Each row comes from the steps of one walk. Every step used is in the known rows, and no mark comes twice. Write the walk behind each row, first mark first.
In the rows, 128 means zero.
Known rows
kolu > kazuf > lesu: [134 120 119 141 127 167  95 143 126 164 163 157 119 160  62 128 142 147
 106  80 142 127 149  77]
kazuf > kolu > gede: [126 128 103 104 174 173 100 202 145 115 196 136 119 184 104 192 166 115
 134  82 164 102 100  64]
kazuf > lesu > gede > raku: [147 129 117 144  80 191 127 157 117 148 136 146 112 152  89 134 125 137
 122  66 110 107 112 103]
gede > raku > goven > kolu: [140 123  94 123 100 175 129 151 116 121 135 126 113 163  68 164 123 155
 150  85 112 101  97  84]
nogu > kazuf > lesu: [134 114 109 138  96 182  84 141 125 112 149 150 134 159  72 144 134 125
 105  71 137 119 139  90]
lesu > gede > raku > kazuf: [132 141 121 128 116 159 157 165 113 162 162 133 109 135 113 100 135 144
 110  57 125 113  81  82]
kazuf > kolu > gede > raku: [150 126 112 116 153 180 126 195 135 120 170 146 117 165 103 177 144 119
 137  71 136  89  94  77]
raku > goven > kolu: [129 121  92 121 102 168 118 148 119 120 143 120 114 169  64 168 131 155
 146  91 124 108 100  82]
gede > nogu > goven > lesu: [102  92 128 146 153 135 106 131 129 124 182 149 146 174  94 135 161 127
 146  79 171 124  83  71]
goven > lesu > gede > nogu > kazuf > kolu: [115 107 125 145 129 185  74 171 118 101 166 115 125 200 102 167 159 109
 127  70 153 128 108  81]
lesu > gede > raku: [146 128 122 138  91 186 135 168 114 143 140 139 114 155  98 144 124 133
 130  70 116 109  97 102]
lesu > gede > kolu: [120 104 112 136  69 174 106 180 100 136 180 129  97 181 109 163 123 126
 133  49 132 121  79  84]
kolu > kazuf > lesu > gede > raku > goven: [154 129 116 137  83 177 117 173 134 134 143 111 100 181  59 146 128 149
 144  81 104 130 135  99]
raku > kazuf > kolu > gede > nogu: [116 133  99 118 159 154 100 162 122 130 196 122 122 193 110 160 174 136
 120  81 180  89  99  68]
raku > kazuf > lesu > gede > nogu: [115 135 105 146  87 164 101 122 105 157 161 120 115 181  96 118 156 155
 106  78 155 106 115  97]
raku > goven > lesu > gede: [116 114 122 135  86 173 107 165 130 128 163 117 114 178  84 133 150 129
 147  86 127 152 110 102]
raku > kazuf > kolu > gede > nogu > goven: [115 120 111 138 162 140 117 146 129 151 182 134 136 188 114 163 161 146
 129  68 185  85  72  57]
kazuf > kolu: [117 113 122 133 156 170  95 180 134 112 171 125 109 185  85 173 147 115
 119  71 146 117 104  65]
goven > lesu: [109  96 128 129 150 147 106 155 132 107 184 152 134 157  83 131 155 114
 140  84 151 140 101  80]
kolu > kazuf > lesu > gede: [129 130 120 145  78 188 101 151 118 180 151 137 110 168  83 126 141 149
 112  78 131 136 134  98]
kolu > gede > nogu > goven > lesu: [105  96 123 138 161 138 107 141 135 125 192 153 149 176  99 143 168 126
 150  80 179 118  82  68]
nogu > kazuf > lesu > gede > kolu: [125 104 108 144  51 185  93 172 100 129 172 136 104 180 105 159 123 124
 126  45 125 125  97  88]
kolu > kazuf > lesu > gede > nogu > goven: [120 116 121 160 115 154 108 123 116 178 156 135 134 188  97 145 147 160
 125  73 172 104  96  77]
kazuf > lesu > gede: [124 128 111 144  69 189 102 146 123 153 147 135 111 164  84 133 138 140
 112  75 127 127 125 102]
gede > raku > kazuf: [134 136 120 122 140 148 157 165 117 148 168 139 114 132 105 104 133 140
 109  59 130 107  83  72]

Which walk is each row?
[131 121  98 135 103 180  77 137 122 114 160 146 137 173  81 151 149 130
 107  75 154 105 140  90] : kolu > gede > nogu > kazuf > lesu
[138 118 127 139  99 181 132 166 118 137 150 144 118 153  97 131 133 126
 140  70 116 121  95 101] : goven > lesu > gede > raku
[121 129  97 118 142 153  98 149 118 127 189 130 131 189 103 167 168 137
 126  91 181  86 103  81] : kolu > gede > nogu
[150 130 116 144  84 195 130 154 109 170 131 149 111 151  87 133 125 150
 127  70 108 108 112  99] : goven > kolu > kazuf > lesu > gede > raku
[129 122 122 143 125 163 119 140  98 204 154 142 126 173  93 143 144 171
 135  84 157 117 100  70] : lesu > gede > nogu > goven > kolu > kazuf
[153 125 110 135  69 184 111 172 134 109 137 107 109 181  64 155 124 139
 144  78 103 126 129 105] : nogu > kazuf > lesu > gede > raku > goven
[124 129  85 116 127 159 101 144 116 126 178 121 126 193  93 174 164 152
 139  95 169  84 102  81] : raku > goven > kolu > gede > nogu
[121 106 107 143  58 178  99 170 103 138 176 136  96 178 100 156 124 129
 126  48 125 121  95  86] : kazuf > lesu > gede > kolu
[130 117 122 140 144 156 119 138 102 196 159 146 129 170  87 146 144 168
 133  83 162 113  99  63] : gede > nogu > goven > kolu > kazuf
[111 112 126 138  94 173 109 159 121 139 166 133 121 166  98 128 151 124
 136  80 136 146 101  99] : goven > lesu > gede
[126 112 116 139  81 178  81 150 107 102 157 111 140 194  97 152 150 123
 136  81 152 132 117 103] : raku > goven > lesu > gede > nogu > kazuf
[132 107 131 132 129 154 107 181 102 169 191 143 107 175  92 150 133 139
 130  64 150 134 108  65] : gede > kolu > kazuf
[140 127  92 132  76 187 124 144 117 133 127 124 109 163  65 155 126 160
 145  83 105 104 108  92] : kazuf > lesu > gede > raku > goven > kolu
[116 127 109 143  91 165  98 131 103 144 161 115 119 189 100 143 154 146
 119  84 161 106 105  99] : lesu > gede > nogu
[121 130  87 117 136 161 103 140 111 134 180 134 131 184 103 170 166 148
 132  93 176  79  96  79] : goven > kolu > gede > nogu
[137 140 112 110 152 150 157 179 124 150 182 144 116 135 114 117 144 137
 115  62 139  98  80  69] : kolu > gede > raku > kazuf
[132 112 116 144 111 167  92 152 118 161 174 155 109 166  69 136 135 145
 111  65 138 125 138  72] : gede > kolu > kazuf > lesu
[120 111 121 140 140 180  76 172 117  97 164 116 125 200  97 180 152 111
 119  70 158 115 110  74] : gede > nogu > kazuf > kolu
[116 117  99 145 103 168 122 117 101 162 139 138 133 171  99 159 139 165
 137  79 154  87  68  75] : lesu > gede > nogu > goven > kolu
[135 139 107 116 150 150 164 168 120 162 171 149 122 134 118 120 141 148
 122  59 141  89  67  64] : nogu > goven > kolu > gede > raku > kazuf
[129 118 116 140  83 182  85 146  99 113 152 118 140 187 107 157 145 123
 120  76 156 118 111 102] : lesu > gede > nogu > kazuf
[121 137 111 141  78 180 116 148 120 168 153 132 107 154  94 109 141 147
 102  68 125 128 117  96] : raku > kazuf > lesu > gede
[120 131 104 150  84 175  93 118  97 170 153 127 117 186  90 132 154 164
 116  86 153 107 122  97] : goven > kolu > kazuf > lesu > gede > nogu
[130 131  87  98 145 173 119 173 127 133 179 150 129 160 103 182 156 137
 141  89 156  88  89  73] : goven > kolu > gede
